Each row was made from one small tree. Brackets hold a mark, then the marks that hang from it, in alphabetical order. Every link used is in the known rows. Write each row's tree.
Known rows
(F (A (D Z))): [-0.32  3.01  2.46 -0.45  0.45 -0.14 -1.76  1.31 -1.68 -2.32 -0.11 -1.27
 -1.53  0.63  0.96 -0.05  0.22  0.36  3.66 -0.86 -1.24 -0.53  2.14 -3.60
  0.43 -0.23  0.98 -0.33 -2.18  1.97  1.88  1.87]
(Z G): [ 0.89  2.70  1.15 -2.13  1.32  1.95  1.63  0.88  1.22  1.57  0.08  1.34
  0.63  4.09  1.60 -5.01  0.46 -1.44  0.94 -1.26 -1.32  2.09  0.95 -2.89
  1.88 -0.69  1.80  2.43 -1.42  0.28  0.66 -0.31]
(G (Z A)): [-0.57  2.51  0.67 -0.99  1.47 -0.22  0.37  1.51  0.22  0.59  0.12  2.00
 -1.35  1.42  1.04 -0.68  0.93 -0.79 -1.44 -2.04  0.37  0.76  1.54 -4.03
  0.57  2.83  1.69  0.75 -0.84  0.48  0.56 -0.80]
(Z (A F)): [-1.00  1.11  1.05 -0.24  2.87  0.20  0.97  2.70 -1.60 -0.91 -0.41  0.28
 -0.77  2.84  1.14 -1.09  1.05 -0.97 -2.44  2.59 -1.73  2.39  2.03 -3.50
  1.57  0.49  3.54  2.35 -1.23 -1.45 -0.64  0.65]
(A D): [ 1.61  3.10  1.55  0.16  0.63  1.49 -0.91  1.95 -0.36 -0.37 -0.79  0.41
  1.84  1.28  1.88 -1.67  0.55 -0.70  2.14 -1.21 -2.33  2.06  0.65 -3.01
  2.13 -0.79  2.19  1.27 -2.25  1.27  0.85  1.19]
(A Z): [ 1.17  0.85 -0.36 -0.29  1.67  0.76 -0.22  2.93  1.10 -0.03  0.51  1.30
  0.42  3.19  1.01 -0.79  0.78 -0.92  1.04 -2.47 -2.55  2.11  1.01 -2.23
  2.54 -0.53  1.81  0.79 -0.45 -0.38  1.03  0.57]
(E (D G (Z A))): [-2.66  0.26 -1.09  0.98  3.02 -0.04  1.59  1.56 -2.73  1.06 -0.80  1.59
 -1.60  2.53 -0.05 -0.06  4.84 -3.05  1.41  0.52 -0.05 -1.39  2.97 -4.10
  0.09  1.50  0.07  1.76 -1.32  1.10  2.77  0.32]
(F (A (D E) (Z G))): [-2.31  3.45  1.55 -0.92  0.03  0.00 -2.00  1.55 -1.50 -2.53  0.98 -0.64
 -1.00  1.48  0.21 -2.58 -2.04  1.49  1.07 -0.59 -1.35  3.08  0.92  1.44
  1.32 -0.23  0.94 -0.35  0.50  2.03 -0.20  2.72]
(Z A): [ 0.19  2.77  0.07 -1.06  1.44  0.97  0.40  1.16 -0.36  0.52 -0.46  0.26
 -0.62  3.52  1.52 -1.57  2.06 -2.33 -0.49  0.18 -0.73  1.13  2.26 -3.74
  1.44  0.13  4.16  2.68 -1.88 -0.38  0.19 -0.83]
(G (D (Z A))): [-0.26  2.91  0.13  0.77  2.69  0.03  2.20  0.06 -0.60 -1.75 -0.25  0.15
 -1.76  1.06  0.75  0.31  0.59 -1.38  1.67 -0.19  0.07 -0.64  2.66 -5.42
 -1.12  1.92  2.20 -0.60 -0.69  2.33  1.39  1.09]
(A F (Z G)): [-2.22  0.10  1.26 -0.27  3.69  0.42  0.82  3.93 -0.10 -0.43  0.81  1.20
  0.13  2.97 -0.01 -3.39 -1.92  0.48 -1.80 -1.24 -3.38  4.24  0.64 -0.55
  2.43  0.07  1.64  2.25  0.88 -1.26 -0.75  1.80]
(F (A D)): [ 0.51  3.70  1.98 -1.08  0.00  1.20 -1.25  1.83 -1.68 -2.49  0.52 -1.12
 -0.25  0.21  1.66 -0.64  0.48 -0.27  2.63 -1.08 -1.25  1.31  2.47 -3.24
  2.18 -2.77  2.48  1.49 -2.23  1.03  1.09  0.81]
(Z (A D F)): [-1.18  1.84  2.13  0.38  2.41  0.22 -1.24  3.09 -2.47 -1.75 -0.74 -0.57
 -0.50  0.35  1.30 -0.34 -1.12 -0.02 -1.39  1.44 -2.10  3.33  2.27 -2.49
  1.39  0.60  4.18  2.53 -1.42 -0.36 -0.92  2.55]
(F (A D Z)): [-0.75  2.44  2.19 -0.19 -0.07 -0.12 -2.82  3.10 -1.73 -2.67  1.19 -0.98
 -0.59  0.26  0.55  0.41 -1.01  1.09  2.30 -3.32 -2.17  2.56  2.02 -1.41
  3.22 -1.59  2.98  0.78 -0.47  1.01  0.34  2.12]
(G (Z (A F))): [-1.81  0.87  1.19 -0.07  2.83 -0.79  0.16  2.61 -1.09  0.16  0.10  1.12
 -1.07  1.10  0.70 -0.26 -0.20  0.25 -3.09 -0.55 -0.73  1.77  1.21 -3.33
  0.73  3.25  1.08  0.78 -0.46 -1.19 -1.04  0.34]
(E (D (Z A))): [-0.56  2.45 -1.34  1.66  1.38  0.67  0.95  0.25 -1.98 -0.10 -0.11  0.45
 -2.30  2.95  0.91 -2.36  3.91 -1.69  1.38  0.93 -1.23 -0.23  2.42 -4.74
  0.88  2.90  1.77  0.77 -0.49 -0.51  3.25  0.85]
(G D): [ 2.05  2.49 -0.54 -0.54  1.47  1.98  2.35  0.84 -0.07 -0.06 -0.17  0.73
  1.51  1.09  1.20 -0.93 -0.28 -1.11  2.31 -1.28 -0.55  1.29  1.63 -5.26
  0.91 -2.00  2.01 -0.17 -1.31  1.02  1.53  0.16]
(G (D E) (Z A)): [-0.42  3.53 -0.80  0.04  1.59 -0.11  1.49 -0.21 -0.66 -1.12 -0.13  1.76
 -0.81 -0.03  0.95  0.49 -0.51  0.17 -1.11 -0.03  1.38  0.98 -0.08 -4.08
 -1.75  2.68  0.34 -2.62 -0.39  2.28  0.24  0.48]

Which tree is each row?
[-2.07  1.91  1.19 -0.35  2.32 -1.54 -1.14  1.14 -2.61 -1.05 -1.48 -0.60
 -0.69  1.15  0.44  1.03  2.28 -0.61  4.01  3.51  0.23 -1.52  0.46 -1.13
 -1.32 -0.28 -2.51 -1.31 -2.78  3.28  1.36  1.71]	(F (A (D E G Z)))
[-1.81  2.17  1.36 -2.48  0.97  0.56  0.10  2.35 -0.80 -1.24  1.89  0.04
 -1.87  3.01 -0.02 -2.06 -0.98  0.00  0.31 -3.63 -1.26  2.17  2.39 -1.67
  2.64 -1.48  2.34  1.67  0.18  0.41  0.31  0.85]	(F (A (Z G)))
[-2.73  2.71 -0.29 -0.47  3.16  1.05  2.99  0.89 -2.35 -1.63 -0.33  0.47
 -0.71  1.84  0.32 -3.14 -2.31 -0.08 -2.98  3.36 -0.08  3.18  0.19 -2.47
 -0.93  0.76  1.48 -0.05 -0.56  0.98 -1.15  2.50]	(Z (A F) (G (D E)))
[-0.39  1.79  1.02  1.99  3.79 -0.98 -0.75  1.73 -1.18 -1.61 -2.28 -0.16
  0.00  1.67  0.88 -2.75 -0.30  1.08  2.17  5.52 -2.88  1.03 -1.33 -1.13
 -0.64  2.69 -0.88 -1.72 -1.34  0.91  0.18  3.08]	(A (D E Z) F)
[ 0.44  4.03 -1.11 -1.65  1.40  2.24  3.57 -0.24  0.20  0.26 -0.11  1.17
  1.20  2.54  1.01 -3.94 -1.15 -0.83  0.83  1.67 -0.29  2.10 -0.83 -2.97
 -0.77 -1.07  0.47 -1.18 -0.76  2.21  0.76  1.29]	(Z (G (D E)))
[-3.13 -0.50 -0.24 -0.46  5.02 -2.23  0.76  2.70 -2.81  1.05 -1.82  2.05
 -0.72  1.21 -0.02  1.04  1.02 -0.64 -3.61  4.64  0.56  1.18 -0.26 -1.41
 -1.36  3.55 -2.26 -0.15 -1.66  0.80 -1.03  0.28]	(D E (G (Z (A F))))
[-1.66  1.98  1.83 -1.65  1.44 -1.35 -1.85  1.75 -3.27 -0.70 -1.08  0.39
  0.06 -1.15  0.41  1.19  0.88  0.85  1.50  0.45  1.45  0.31  0.22 -1.43
 -0.74 -0.11 -3.19 -1.39 -2.29  3.84  1.03  1.26]	(F (A (D E (G Z))))
[-0.70  2.87  1.09 -0.22  0.34 -0.63 -2.84  1.83 -2.13 -2.99  0.40 -0.32
 -0.42  1.13  0.66 -0.35 -0.39  0.94  1.83 -0.05 -1.74  1.92  0.58 -0.24
  1.55 -0.52  1.29 -0.87 -0.46  1.51  0.70  2.60]	(F (A (D E) Z))
[-0.23  0.17 -0.91 -0.31  4.41 -0.69  2.03  0.66  0.00  2.63 -2.41  1.86
  0.77  4.22  0.35 -0.47  3.69 -2.32  3.32  5.60 -0.52 -1.87 -1.08 -1.79
 -1.80  1.35 -3.35 -0.87 -2.64  2.73  1.78 -0.16]	(D E G Z)
[-1.28  3.87  0.50 -1.15  1.60  2.50  2.73  0.62 -1.16 -1.22  1.05  0.56
 -0.93  1.51  1.03 -2.03 -1.61 -1.44 -1.56 -1.69  0.65  1.87  2.95 -4.37
 -0.17 -0.48  3.66  2.10 -0.55  1.56  0.17  1.27]	(Z A (G D))
[ 0.08  4.53  1.06 -1.20  0.25  0.06 -1.60  0.24 -2.07 -1.85 -0.75 -1.19
 -0.07  1.15  1.42 -1.61  0.69  0.04  2.57  2.30 -0.96  1.21  0.31 -1.89
  1.18 -1.47  1.04 -0.85 -2.49  1.69  0.95  1.88]	(F (A (D E)))
[-0.59  3.57  1.48  0.32  1.04 -0.69 -1.55  0.06 -1.72 -2.40 -0.98 -1.29
 -1.18  1.62  1.12 -1.83  1.28  0.67  4.35  3.66 -1.05 -0.80  0.04 -1.99
 -0.19  1.04 -0.29 -2.14 -1.96  2.23  1.59  2.28]	(F (A (D E Z)))
[-0.66  0.56  1.62  0.74  3.42 -0.47 -0.42  2.22 -1.42  0.05 -1.62  1.18
  1.01  0.91  0.47  0.54  1.19 -0.95  3.61  0.43 -0.95 -0.44  1.55 -2.13
 -0.99  0.27 -1.53  1.38 -2.37  3.36  1.72  1.30]	(A (D G Z))
[-2.22  1.69  1.55 -1.19  2.94  0.84  2.19  2.21 -1.62 -0.46  0.28  0.45
 -0.98  3.45  0.69 -4.50 -0.73 -0.61 -3.26  1.38 -1.31  3.03  2.09 -2.45
  1.37  0.08  3.42  3.53 -0.64 -1.17 -1.35  0.96]	(Z (A F) G)
[-2.42  0.64  3.02  0.72  2.68  0.79 -0.78  4.03 -0.93 -2.09  0.31  0.55
  0.47  0.35  0.34 -2.92 -4.08  1.93 -1.05 -2.49 -3.47  5.33  0.76  0.02
  2.28 -0.06  1.70  2.29  0.74 -0.33 -1.05  3.24]	(A D F (Z G))
[-0.89  0.22  0.12  0.40  2.94 -1.12 -1.56  3.45 -1.11 -0.40 -1.37  1.86
  1.60  1.52 -0.06  1.54  0.12 -0.42  1.31  0.57 -1.55  1.81 -0.61  1.59
  0.15  0.20 -1.44  0.75 -0.82  3.00  0.30  2.23]	(A (D E G) Z)
[-0.16 -0.28 -1.40  0.82  3.12  0.42  2.43  1.73 -2.60  1.83 -1.36  1.83
  0.53  2.44  0.38 -0.96  4.96 -2.20  3.86  0.19 -0.99 -1.05  1.23 -4.09
  0.57 -0.37 -2.09  0.44 -2.05  1.40  3.96  0.15]	(E (D G Z))
[-3.54  2.05  0.36  0.09  4.14 -0.88  1.71  1.44 -0.65 -0.42 -1.01  0.49
 -2.65  4.07  0.25 -5.20 -0.31 -0.33 -1.22  6.01 -1.50  1.05  0.29 -1.08
 -1.64  4.42  0.22  0.00 -0.70  0.12 -0.75  2.08]	(D E (Z (A F) G))
[-1.96 -0.01  0.42 -0.53  4.08 -1.03  1.29  1.77 -0.80  1.31 -1.40  1.42
 -1.30  3.08  0.04  1.49  3.48 -2.74  1.03  1.83  0.51 -1.51  2.70 -3.10
 -1.11  2.00  0.01  2.25 -2.25  1.93  0.89 -0.59]	(D G (Z A))
[-2.28  0.68 -0.71 -0.88  2.70 -1.36  0.66  1.37 -1.01  1.93 -1.66  2.50
 -0.63  2.11  0.55  0.93  2.33 -1.48 -1.76  2.03  1.72  0.07 -0.07 -1.76
 -1.80  3.24 -2.19  0.18 -1.71  2.43 -0.09 -0.80]	(D E (G (Z A)))
[-1.66  2.52  0.73  1.08  2.74 -0.55 -1.22  2.35 -2.41 -2.31 -1.73 -0.46
 -0.38  1.55  1.23 -1.23 -0.85  0.16 -1.42  4.60 -2.12  3.26 -0.06 -0.89
  0.25  1.55  3.00  0.63 -1.28 -0.14 -1.02  2.72]	(Z (A (D E) F))
[-2.39  1.47 -0.86  1.55  4.11 -0.79  2.66  0.52 -1.86 -1.89 -1.23 -0.01
 -1.62  1.33  0.03 -0.41 -0.62  0.03 -0.39  6.02 -0.62 -0.06 -0.09 -3.30
 -2.63  3.26  0.60 -2.85 -0.37  1.28  0.15  2.43]	(G (D E (Z (A F))))
[-1.81  5.47  1.09 -0.38  1.49  1.35 -1.03  0.27 -0.46 -1.29 -0.44  0.18
 -0.48  2.43  1.64 -3.79 -0.91 -0.78 -1.11  1.68 -0.98  2.75  0.38 -0.11
 -0.22  2.57  2.47  2.18 -1.15  1.92 -0.74  2.36]	(Z (A (D E)) G)
[-1.80  1.85  0.33 -0.42  2.55 -0.39 -0.84  1.87 -2.80 -0.30 -2.27  1.10
  0.42  1.14  1.02  1.33  1.75 -1.43 -0.27  3.65  0.19  1.30  0.83 -0.45
 -0.95  0.67  0.87  1.75 -2.56  3.11 -0.10  0.97]	(Z (A (D E G)))
[-1.54  1.36  1.36 -0.80  2.34 -0.07 -0.79  2.43 -2.39 -0.58 -1.18  0.75
  0.24  0.47  0.76  2.03  1.24 -1.93 -0.26  0.06  0.06  1.37  2.83 -2.02
  0.09 -0.24  2.42  3.82 -2.68  2.22  0.19  0.79]	(Z (A (D G)))
[-0.88 -0.05  2.06  1.91  2.96 -0.30 -2.22  4.77 -2.03 -2.33 -0.25  0.63
  0.76  0.07  0.58  0.43 -2.22  1.23  0.09 -1.62 -4.10  4.52  0.25 -0.90
  2.52 -0.78  2.30  1.33  0.34 -0.24 -0.74  3.18]	(A D F Z)
[-2.00  3.01 -0.29 -1.64  0.69  0.73  1.65  0.68 -2.08 -2.45  1.59 -0.49
 -0.98  1.57 -0.42 -2.07 -2.02  0.78  0.43 -0.97 -0.11  2.29  0.57 -1.68
  0.18 -1.60  0.73 -1.89  0.86  2.07  0.62  2.49]	(F (A (Z (G (D E)))))
[-2.13  0.59 -1.08  0.41  2.16 -0.03  0.71  2.18 -3.44  1.63  0.00  2.65
 -0.71  0.28  0.35  1.33  3.52 -1.22 -0.91 -2.56  1.06  0.80  2.41 -4.10
  0.60  1.64 -0.75  1.47 -0.68  1.13  2.41 -0.58]	(E (D (G (Z A))))
[-2.70 -1.30  1.20 -0.45  4.35 -1.74  0.67  4.14 -2.17  1.33 -0.73  1.97
 -0.42  0.35 -0.25  2.22  0.59 -0.13 -3.88  0.86  0.74  1.55  1.70 -3.14
 -0.24  1.67 -0.93  1.96 -1.36  0.84 -0.75 -0.17]	(D (G (Z (A F))))
[-1.89 -0.59  0.96  1.76  5.31 -2.04 -0.25  2.89 -2.72  0.36 -3.13  0.65
  0.72  1.12  0.07  0.16  0.73  0.05  1.86  6.01 -1.73  0.19 -1.36 -0.25
 -2.01  1.36 -3.19 -0.54 -2.14  2.24  0.35  2.70]	(A (D E G Z) F)
[-1.36  1.18  2.51 -0.43  2.26 -0.81 -0.76  1.98 -2.95 -1.15 -0.72 -1.04
 -0.76  0.16  0.09  1.57  2.05 -0.59  3.71  0.08  0.14 -1.17  2.32 -2.73
 -0.46 -0.88 -1.02  0.69 -2.51  3.08  1.52  1.49]	(F (A (D G Z)))
[ 0.92  2.44 -1.39  0.90  2.82 -0.19  2.64 -0.86 -0.05 -0.46 -1.37  0.76
  0.43  2.26  0.78 -1.39  0.72 -0.76  3.92  3.61 -0.68 -0.85 -0.39 -4.13
 -1.82  1.25 -0.92 -3.82 -1.14  2.16  2.19  1.31]	(G (D E Z))
[-0.78  4.46  0.24  0.20  1.18  0.03 -1.44  0.61 -1.30 -0.75 -1.22  0.08
 -0.14  1.94  1.77 -1.13  0.83 -0.71 -0.04  3.03 -1.31  1.60  0.84 -1.17
  0.28  2.30  2.42  0.60 -1.70  1.40 -0.22  1.15]	(Z (A (D E)))
[-3.73  1.72 -0.04  1.45  3.07  0.68  2.31  1.62 -2.96 -0.24  0.32  0.58
 -2.84  2.59  0.38 -5.24  0.94 -0.37 -1.12  1.22 -1.98  2.00  2.75 -3.95
  0.52  2.87  1.72  1.36  0.04 -0.92  1.12  2.22]	(E (D (Z (A F) G)))
[-3.14  0.97  1.59  0.29  3.75  0.17  1.72  1.65 -1.00 -0.41 -0.56  0.63
 -2.51  3.19  0.27 -4.43 -0.87 -0.45 -1.54  2.07 -1.42  1.02  2.37 -2.63
 -0.27  3.19  1.47  2.16 -0.34 -0.01 -0.98  1.34]	(D (Z (A F) G))
[-2.81 -1.79  0.63  0.34  5.84 -1.68  1.58  3.39 -2.59  0.43 -1.53  0.77
 -1.44  2.57 -0.60  1.37  2.33 -1.75 -0.83  3.32 -0.24 -0.56  2.25 -2.68
 -1.19  1.55 -0.26  2.08 -1.87  0.35 -0.06  0.62]	(D G (Z (A F)))
[-1.52  1.99  1.86  0.08  0.75  1.31 -1.11  2.90  0.04 -1.22  0.83  0.96
  0.58  1.28  0.72 -2.45 -2.84  0.70  0.32 -4.93 -3.00  4.01  0.73 -0.41
  2.02  0.18  2.30  2.86  0.58  0.96 -0.08  2.56]	(A D (Z G))
[-3.41  3.01  1.77  0.40  2.70  0.40 -0.87  2.11 -2.31 -1.49 -0.89  0.03
 -1.01  1.49  1.02 -4.53 -2.05  0.19 -2.83  3.98 -1.81  4.27  0.03 -0.11
 -0.09  2.52  2.20  2.36 -0.88  0.49 -1.77  3.33]	(Z (A (D E) F) G)
[-1.15  1.94  1.19 -1.76  1.29 -0.43 -1.27  1.50 -3.28 -0.64 -1.37 -0.62
  0.35  0.89  0.56  1.07  1.88 -0.88  2.27  2.81  0.60  0.57  0.73 -0.81
  0.18 -2.57 -0.82  0.68 -3.09  2.81  0.62  0.72]	(F (A (D E G)))
[-2.50 -1.80  0.47  1.31  4.34 -1.59 -1.11  4.68 -2.20 -1.00 -1.79  1.32
  1.36  0.46 -0.59  1.46 -0.87  0.61 -0.15  3.08 -2.70  3.58 -1.43  1.44
  0.16 -0.04 -1.39  0.72 -0.48  1.35 -0.63  3.23]	(A (D E G) F Z)
[-1.49  3.12  1.14 -0.69  2.43  0.77  1.55  0.48  0.44  0.53 -0.18  0.96
 -2.27  4.09  0.96 -3.43  0.69 -1.73  0.11  0.22 -0.34  0.20  2.18 -2.70
 -0.45  3.02  1.89  2.24 -0.48  0.63  0.32  0.71]	(D (Z A G))
[-1.80  4.33 -0.53 -0.76  1.37  1.48  2.96 -0.39 -1.31 -0.92  0.15  0.58
 -1.02  2.39  1.01 -2.83 -0.99 -1.37 -1.23  1.36  0.66  1.44  1.17 -2.60
 -1.24  1.34  2.24  0.32 -0.55  1.98 -0.24  1.17]	(Z A (G (D E)))
[-1.22  4.41  0.77  0.65  0.84 -0.30 -2.02  0.73 -1.05 -1.44 -0.85  1.24
 -0.82  0.42  1.68 -0.25 -0.40  0.59 -0.74  0.40 -0.03  1.35 -0.75 -1.66
 -0.82  4.55  0.56 -0.40 -0.90  1.92 -0.20  1.41]	(G (Z (A (D E))))
[-0.23  0.94  2.09  1.62  3.69 -0.51 -0.73  2.56 -1.38 -1.56 -1.39 -0.42
  0.35  0.63  0.87 -1.38 -0.83  0.69  2.66  1.54 -3.18  1.36  0.63 -2.55
  0.29  1.47  0.13  0.19 -1.28  0.28  0.04  2.81]	(A (D Z) F)
